Known rows, with every step that occurs:
movak/suvule/puva/pebi/roga: [ -6  -4  -7   7   3 -17   5   8  14 -19  18   4  13 -11  23  -2 -12   3
 -20  16  -5   5 -16  -8   8  -2 -11   5  -9  16  10  -6 -10  21   9 -15
   0   4  10   6  -7 -12  24  -2   5  21  -1  30   3  -7 -17]
suvule/pinur: [-13  -8  10  -8  10   3   5  -2   1   3  -1   4   3  -3   5   6  -6 -10
   0   1  -1   4   7   9  -9   0  -9  -3  -2   4   2   6   5  -1  -3   1
   7 -10  -2   0  -2   0  12   4 -15   0   5  10   8   3  -4]
nunag/suvule: [  6  10  -2  17   6   4 -10  12  -2   9   8   0 -14  -4   9  -9   2   2
  -9  -2  -9  -8 -18 -14   5  15  -2   4  -2 -10  16   3  -4  -5  -4  -9
  -2   2  -3   1 -10  -2  -2  -5  11  -2 -18   3   7 -10  -1]
bafino/nunag: [  5  -9  -3   7  -9   2  -6  -1  -5   1  10   2   1   8 -12   2   2  -2
   9 -10  -1   0  16 -14   3 -14   2   3   3   1   1   5   4  -6   0   0
   2   0   5   1   5  -3  12   8 -11   1 -13  -9  14  -5  14]
suvule/puva/bafino/nunag/pebi/pinur: [ 14 -15 -19  10   0  13 -17   2  -1  -8   5   2  19  -2 -20  26 -10  -9
   0  14  -3   0  -5 -11  17 -14 -11  13   6  28  -6 -10  -4  -9 -24  -5
  22  -5  19  17  10  -2  36   3 -28  -6 -16 -11 -10  -3  11]
nunag/pebi/roga/bafino/resi: [ -4  28  -7  21  14 -15  -8  -5   5  -1  17 -10   5   8  -9   1 -11 -16
  -5  19   6  -7  16 -23  -2   3 -31  -6  11   7  -4  -8  -2   2  13  -2
   8 -10   4   7   5 -11  -7   5 -10   9   0  11   8   8  -9]
roga/bafino/nunag/pebi/pinur/terotok: [  4  15  -7   4  -2  20 -23 -10 -20  25   4  -9   7  14 -29   5  -6 -20
  15  14  -8 -20  33 -30  -1 -12 -22   2  18   2  16  -5  -4   6 -26  -5
  20   2  22  17  21   7  12  28  -7  -3  -5 -17   3  19  20]
puva/suvule: [ -4   1  -8   3  -9 -13   5  14 -18 -11  -1 -11  -4  -3  -2   6  -6   5
  -2   6  -2   1 -22 -14   4   3  -7   6  -7   0  11  -1   3  -1  10  -6
   1   7   0  10  -8  -3  10   2  14  -5 -11  -9 -17  -7  -5]
suvule/puva/pebi/pinur/nunag/bafino/resi: [  0  -1  -7  15  -4  -4   0 -10   0 -19  17 -10  30 -19 -18   5  -8  -8
 -10  21   7  -1 -17  -4   5 -15 -16  18  19  15  23 -10  -5  20 -10 -35
  14   4  24  25  -4 -19  27   7 -24   1 -12  -3   3 -11   5]
movak/suvule/puva/pebi/nunag: [ -9 -12 -11   7  -2  -9  13  23  12  -6  18  18  23 -14  19  -5 -11   5
 -12   6   1   6 -20 -15   0 -12   1   9   1  13   8 -10 -12  22  -3 -33
   7   6   9  12  -5  -7  31 -10  14   5  -6  19   6   2 -10]
terotok/pinur/bafino: [  4  -4  14 -11   7  -5 -19   0 -15  16  -4 -12   2  15  -8  -8  -7  -6
  16   0   6   0  16  23  -2  -2  -8 -17  10   2  -2   8 -11   3  -9  -9
   7  -5  12  11   5  -5  -4  28  -7   2   5 -17  -4 -15  11]
roga/bafino: [  0   7  -2  -2   3   8  10   0   2  -4   6   8   3   7  -6  -3  -7 -12
  15  11  -3  -8   7 -11  -7  -4 -13 -13  -2   2   8   6  -5   8  -6   2
  11  -6  10  10   8   7 -13  -2   2  -7   6   0   6  14  -6]
pebi/roga/bafino/nunag/puva/suvule: [  4   2 -11  18   1 -22  -6  -1   7  -9  23  -8 -13   7  -7  -6  -8 -13
  11  17 -10  -9  16 -15  11  -9 -35   4 -10  16  17   9   7  11   1  -1
  22  -1   5  11   7 -13  15   8   3  -2 -24   0  14   1   2]
roga/bafino/nunag/suvule: [ 11   5  -5  17  -1  15  -4   9  -6   4  23  11  -7   9  -9  -7  -2 -11
  14  -1 -10 -14   6 -34   1  -4 -12  -7  -2  -7  20  13  -6  -2  -8  -6
  10  -5  12  14   4   3  -3   1   0  -8 -20  -5  25   1   7]
pinur/nunag/puva/pebi/roga: [ -7   4  -5  12  -2 -18 -28  -7  26  -2  14 -16  -2 -11  -8 -14   6 -11
 -17  13  -6   1   3  20  21  -3 -14   9   0  10  28  -7   8  22  -3 -34
   7   6   2   9   6 -15  11  12   2   5 -12   9  -5 -13  12]
pebi/puva/bafino: [ -1  -8 -15  -4  -7   5  -1  11   2 -20  11   3   2  -2   2  15  -9  -1
  18  19  -7   6 -12  18   4  -1   2  -4 -15   7 -13 -10  11  -2 -25 -17
  22   1   1  10   3   3  21  -7  -3  -6 -14 -17 -11   3   0]
terotok/puva/suvule/nubiti: [  9  -4  -1   2   2 -13  12   7 -23   0  -8 -18  -9  -8  -4   9 -11  21
  -5   6   6   3 -11   0  13 -11   9   8  -7   9  16 -17   3  11  -1  -7
  -8   5  11  11 -20  -3  12  -7   7  -6   0  -1  -6 -15  10]
suvule/pinur/bafino/resi: [-16  -6  20   3   6   5  -4  10  -9  -6   1  -3  18   9  -4   0 -11 -10
  -1   6  11   3   7  16 -21 -12 -19 -11  11  -7  -9  15   6  -5   1  -6
  19 -12  12  17   3   3   1  20 -36   3   3   3  11  -2  -9]
pinur/terotok/puva/pebi/roga: [ -6  20   2  -7   0 -33 -19 -22  -5  14  -1 -20  -2   0  -9 -10  -4   6
 -12  24  -7  -2  27   5  20  -8   0   6   2   3   7 -22  10  20 -12 -10
 -15  22   9   5   8 -14  17  19  -4  22   6   4 -11 -13  12]
movak/suvule/pinur/nunag/puva/bafino/resi: [ -8 -11   8   9   7  11  -6  28   5 -14   7   7  32 -15   0  -1 -14   1
  -4   4   1  -8 -27  12 -19   8 -17 -23  -5  -1  27  28   9   4  -4 -37
  28 -16   8  24  13   1   4  14 -12   8 -21   2  13  -8  -4]
sabag/suvule/pinur/terotok: [-10   0  13 -11  -3   6 -14  11 -39  14  -8   1  -7 -11  10   5  -4   4
  -9  11 -11   2  20  12  -3  10  -9   3  -1  -2  12   6   8   2 -15  -1
   0   9  13  17  -9   9  16  13  -9   7  14  13  -1  -2  -4]
movak/suvule/puva: [  6 -13  -2   7   3  11  10  21  10 -10   4  18  21 -13  26   1  -7   9
 -15   2  -3   0 -23  -3  -1   1  -3  -2  -4   5  11   9 -12  15  -4 -10
  10   5  11  11  -2   7  11  -8  10   8  -2  20   8   0 -14]
sabag/suvule: [ -2   6   0   2  -9   2  -3  19 -31   1   3   5 -12  -7   9   3  -3  13
  -4   1  -3   7   1  -3   8  10   1   4  -6   1   1  -3   1  -9   0   2
  -6   8   9  11 -18   5   6  -8  -4   5   8   7   2  -9  -8]
sabag/suvule/puva: [  8  -6  -2   6  -7   3   3  22 -19  -7   2  14  -5 -16  18  11  -6  12
 -18   9  -4  14  -4   6  16   3   1  13  -4  11   2  -5  -4   0 -10   0
  -3  15  17  19 -18   9  14 -20  -7   5  10  21   2  -8 -13]
nunag/pebi: [  0  14  -8  10   9  11 -15   4   0  12  -2  -4  -1   0  -3   5  -1  -6
 -16   5   4  -2  -5  -8   8   6  -6   7   8   0   5 -12  -2  -4  -2 -13
  -5   3  -1   0   8   0  -1  -2   1   0   3   8 -10  -4   2]
pebi/pinur/nunag: [ -7  -4  -1  -4  -9   5 -23  -2  -8  16   1 -14  17  -2 -20   5   2 -13
  11   2  -5  -4   8  -1   6  -4  -9   1  17   6   9  -3  -7   8 -15   2
  25 -12  12   9  -6   6  19  26  -3  -6 -10 -25  -5   6  17]
movak/suvule/puva/bafino: [  8 -20  -8   3   3  15   5  25   5 -27   6  19  29 -14  15   9 -14   7
  -6  11  -7  -2 -34  -1  -1   2  -4 -11 -12  10   4  11 -10   8  -9 -11
  15  -3  12  17   5   5  10  -6   2   2  -8  10  -7  -3 -13]
pinur/terotok/puva/bafino/nunag/suvule: [ 18   3  -1   5  -2   3 -30   4 -20  14   0  -3   4   2 -20  -2  -2  11
   0  11 -17 -16   8  -8  16  -3   6  -7  -2  -9  14   2   9  -2 -30 -14
  -1  14  12  17  18   0  10  16  -6   4 -24 -23  -2 -20  27]
pebi/puva: [ -5   1  -9   1  -6   0   4   8   5  -3  10   0  -7  -1  14   7  -4  -2
   8  11  -3   8   0  14   6  -2   4   5  -7   1  -7 -14   9   5 -19 -17
  15  11   1   1  -5   5  21  -7   6   1  -7  -6   4   6  -2]
terotok/pinur/bafino/nunag: [  8 -10  10  -4  -2  -4 -24  -1 -18  17   5 -10   1  22 -18  -5  -6  -7
  22  -8   5  -1  29  12   1 -13  -7 -14  11   2  -2  12  -8  -2  -8  -9
   8  -6  16  11   8  -7   4  35 -15   2  -7 -25   6 -19  23]
roga/bafino/nunag/suvule/puva/pebi/pinur: [  7   9 -13  12  -4   6   3   1  -6   2  26   3  -2   4 -14   1 -11 -12
  10  13 -10  -9   0 -39  11 -16 -16  14   1  13  24  -6  -8   4 -19 -16
  15   2  28  22  -6  -6  26   1 -12  -1 -16  -1  19   2   3]

Rows:
[ -9   8  -8  14   7   5 -36  -1  15   7  15  -7  13   3 -15  -2   3 -30
  -7  18  -7  -7  19  -7  13   4 -28 -14  17   4  16  -1 -10  21  -2  -6
  17 -14   6  12  10   0  -4  17   4  -9  -5   3  -8   5  10] => pinur/nunag/pebi/roga/bafino
[ 17  -4  -6  19   0  15   3  12   4  -5  23  18  -1   3  -2  -2  -4 -11
   3   6 -12  -9   0 -26   7 -11 -12   0  -1   3  21  11 -11   5 -17  -9
  15   2  19  20   4   4   4  -9  -2  -8 -19   5  24   2   1] => roga/bafino/nunag/suvule/puva
[ 15 -22 -14  16  -7  15 -13  13  -8 -15  22  -4 -15  -7   1  14  -6   4
  16  10 -11  -5 -12   3   2  -6   8   7 -14  10  10  -9   8  -1 -29 -23
  21  -6  10  12 -14   1  29  -5  -4 -16 -29 -16   6  -3  18] => pebi/puva/bafino/nunag/suvule/nubiti
[-13 -15  -6  10   7 -19   4  22   9  14   7   2  -3 -14   5  -7  -5  -6
  -1   5   2   3  -6   5  -3  -7 -18  20   1  13   9   1  12   8 -17 -35
  24   0 -12  10   1 -11  36  -5  14 -15 -24   0   7   4   3] => pebi/nunag/puva/suvule/pinur
[  1  -5  -5  13  -8   0 -16  18   5  -1  -1 -12   0 -14  -7  -4   4  -1
 -14   8  -6  -2 -23  13  15   2 -12   6  -1  -1  39   8   9  13 -10 -34
  15  10   4  21   8   2   4   8  17 -11 -24 -10 -13 -12  11] => pinur/nunag/puva/suvule
[ -5  -6  12 -19   9   1 -12  -6 -11  10 -14   0  16  -3 -12   7 -12   0
   3  20  -9  -4  17  20   0  -4  -3 -14  -3   2   4   3  13   6 -28  -4
   6   2   8  13  17   2  16  16 -21   5   5  -7  -9  -8  11] => suvule/pinur/terotok/puva/bafino
[-14  11  12 -19   6  -9  -3 -14 -11  17 -10  -9   5  -3  -9  -1  -9   0
  -9  17  -4   2  20  13   5 -10   2   2   0   0  15 -10  14  12 -20 -21
 -11  16  10  10   9  -6  21  16 -16  17  15   9  -4 -11   8] => suvule/pinur/terotok/puva/pebi
[-15  17  10 -15  -4  -6  -7   8 -41  17  -6  -4  -7  -9   2   3 -13  13
 -14  17  -7  10  20  10  13   2   3   7  -6   0  12 -14  14   3 -15 -17
 -18  22  18  20  -9  -1  23   6 -19  19  24  16  -1 -20   0] => sabag/suvule/pinur/terotok/puva/pebi
[  1  17   2   7   0  -5  22   3  -8 -13  10   3  11   8 -12  -2 -13  -3
  13   9   9  -7   5 -19 -20  -7 -12 -15   5  -3   4   8   0  -2   8  -5
   9  -5  14  18   7   2 -19   0 -10   5   0  -3  20  14 -12] => roga/bafino/resi
[-16  -8   9  -4  -6  13 -15  24 -26   5   4   6   3 -12   4   8  -2  -4
  -8   1  -8  11   9  12   4   8  -7  -5   1   0  15   9   1   2  -8  -3
   8  -7  11  21 -16   9  14   7 -14  -2   7   9   3 -10   0] => sabag/suvule/pinur/nunag
[-21   4  -8   9   2  15 -19  26 -11   0   3 -12  -4   3   8  16 -11 -16
  -9  24   0   8 -15  13   9  -1 -24   9   0  -5   1 -14   9   4 -19 -33
  24   8   6  18   0   7  28   8  -3 -10  -6   1 -19  -5  -7] => nunag/pebi/puva/suvule/pinur/bafino
[-21 -10  -2  -2  -8   4  -3  25 -11 -11   6  -8  -3   2  12  12 -12 -11
   7  22  -4  10 -12  23   3  -8 -19   4  -8  -4   1  -3  13   9 -18 -20
  31   6   7  18  -8   8  34  10  -2 -11 -10  -8 -10  -1 -11] => pebi/puva/suvule/pinur/bafino
[-21  -5  -2   3   5  21 -22  10   9  10   7  -2  10  -8   2  13  -2 -26
 -10  10  -4   8   5  21   6   0 -10  -2   8  -2  13  -6   6  11 -23 -31
  23  -5   1  11   3   7  26   9  -7  -7  -4   3  -3   1   9] => suvule/pinur/nunag/pebi/puva
[  2 -17 -12  10   6  -7  -6  15  21   5  11  10   6 -10  -8  -8  -2  -3
  11   8   0  -3  -4  11  -1  -7  -7   7   0  16  -6  -1   8   3 -25 -31
  24  -4 -10   8  17  -8  20  -9   5 -18 -25 -11  -1   6  12] => pebi/nunag/puva/bafino
[ -3 -16  -7  16   9   6  -6   5  10   3  25  13  16 -11  -4 -12   4 -14
  16   4   4  -9   6  -7  -9  -5 -17   8  18   4   0   3  -8  22 -13 -23
  18  -9 -11  -2   5 -18  17  -5   8 -24 -23  -9  13   2  14] => pebi/nunag/bafino
[ -1  -3  -7  21  -2 -13 -27   6  20  -6  24  -5   4 -15   4  -6   6 -14
 -29  16 -17   2 -12  -2  25   3 -11   8   6   7  28  -6 -10  22  -5 -22
   5   3  10  16 -13 -12  18   5   6   0 -19  14  -5 -18   4] => pinur/nunag/suvule/puva/pebi/roga
[ -3   3  11  14  -4   2  -9  11 -11 -10   2  -7  14  12  -9  -6  -5   1
  -2   6  12   0   0   7 -15 -12 -11  -9  15 -11 -12  10   4  -3   6  -7
  14  -3  16  19   7   4 -13  17 -24   2  -3  -8   4  -3  -6] => pinur/bafino/resi
[ 13 -21  -9   1   1   7   3   6  10 -27   1  13  18 -10  -2  16  -7   0
  -5  18  -5   5 -19  12   8  -7  -3  -1  -7  19  -5   2  -4   2 -18  -5
  13  -1  10  16   6   3  12 -12 -12  -7  -4   3 -16  -2  -5] => suvule/puva/bafino
[  2  -1 -10   1  -2  -8  13  -3  11 -16   5   3   4 -11   4   5  -5   0
 -20  14   1  12 -15   3  14 -15   4  17  -3  16   9 -16  -2  11  -5 -22
  -9  17  15  12  -3  -6  18 -14  -8   8  11  22 -10  -8  -8] => suvule/puva/pebi
[ 22 -20  -7  17   0  17 -19   8 -15 -14  13  -3  -7  -5 -15   8  -3   6
   9  -1  -9 -13 -13 -14  -3  -3   2   1  -9   9  17   5   0  -9 -10  -8
   6 -17  11  11 -10  -4   9   3 -10 -17 -25 -11   3 -10  21] => puva/bafino/nunag/suvule/nubiti
[  0  -1  -5   9   0 -14  -9 -11   7  -6  25   0  -1  15 -10  -4  -4 -20
  19  10  -9  -6  38 -19   3 -12 -25 -10   1  13  -4   7  -3  11   5  19
  17 -14   6   2   5  -9   9  13  -9   1 -10  -2  19  11   4] => pebi/roga/bafino/nunag
[ 13   2  -5  11   0  13   3   0  10   1  13   9  -5   6 -12  -8  -3  -8
  15   4  -3 -10  15  -6   2 -16 -15  -1  -6   5  19  13   6   4 -16 -17
  16   3  11  14  22   1  -4  -3  -6  -3 -14   1  25   7   8] => roga/bafino/nunag/puva
[ -5   0   1   4   8  -8   7  11   2  -1  -6  -9 -12 -14   8   2  -8   1
 -12  10  -2   0 -21  16   4   3 -20  15 -14   7  26   7  17   1  -8 -28
  12   7  -4  11   3  -6  18  -3   3  -1 -13  10   1  -9  -7] => nunag/puva/suvule/pinur
[  8  -4 -16  12  -2  17 -24   5  -9 -10   8   1   9   6 -27  15  -5  -6
   6   4  -1  -4  -3 -15   8  -5  -5  -4  -1   9  -3  -2   5 -17  -5 -11
   3  -8   5   9  18  -6  10   7 -21  -8 -16 -17 -12 -10  17] => puva/bafino/nunag/pebi
[  4  -5  -9   2   2  -8 -21   7 -22  18   0 -33  -8  -8  -7  16 -10  -5
   0   8   3   2  -3  17   9   5  -1   0  11  14  35 -19  -8  18 -18 -44
   9  -1  13  19 -16  -3  19  20  23 -12  -8 -18 -20 -12  28] => terotok/pinur/nunag/pebi/puva/suvule/nubiti
[  6  -1  -5   4  -5  13   5  -1  -4  -3  15  10   3  13 -16   0  -5 -12
  23   1  -3  -8  22 -22  -3 -17 -10 -11   0   2   7  10  -2   2  -4   2
  12  -6  14  12  12   4  -3   4  -8  -7  -7  -8  18  11   7] => roga/bafino/nunag
[ 14  -9 -11  15  -5  11 -20  12  -9 -12  18   5   0   1 -16   5  -3   2
  10  -1 -12  -9 -14 -19   6   4  -3  -5  -9   2   6   9   3 -17  -8  -8
   7  -8   3  11   3  -5  10   3 -10  -9 -34 -20   3 -17  14] => puva/bafino/nunag/suvule
[  9 -17 -10   2  -9   7 -12   2  -8 -17   9   5   9   6 -24  11  -5  -1
  19   1  -5  -2   1 -10   2 -11  -1  -9  -8   8  -7   7   6 -13  -6   1
   9  -9   5   9  12  -5  11   7 -20  -7 -19 -22  -4  -8  15] => puva/bafino/nunag
[  7 -17 -15  21   5   6 -20  18  11 -20  19  11  24  -5   7  12 -13  -3
 -13  13  -9  -3 -12 -16  10   0 -19  -5  -5  20  -1   5 -10   7  -4  -6
  16 -10  11  10   9  -7  27   3  -7   7 -19  12  -2  -8  -1] => movak/suvule/puva/bafino/nunag/pebi/roga
[ -2  -1   6   1   5  -7  -8   4  -6   8 -15 -13 -12 -15   6  -2  -4   2
 -15  17 -10  -8  -9  20   1   5 -22  16  -9   0  36  10  20  10 -20 -32
  12  18   1  16  13  -1  17  11  10   0 -11   6  -9  -4  -1] => nunag/puva/suvule/pinur/terotok
[  0   4  -8   2 -12  -6   7  16 -22 -14   8   7  -8 -15  12   8  -9  13
 -22  14  -2  19 -11   1  21  -3   4  21  -8  15   8 -18   0   0  -5 -17
 -16  21  22  22 -19  -2  20 -19 -11  12  16  26  -7 -16 -15] => sabag/suvule/puva/pebi
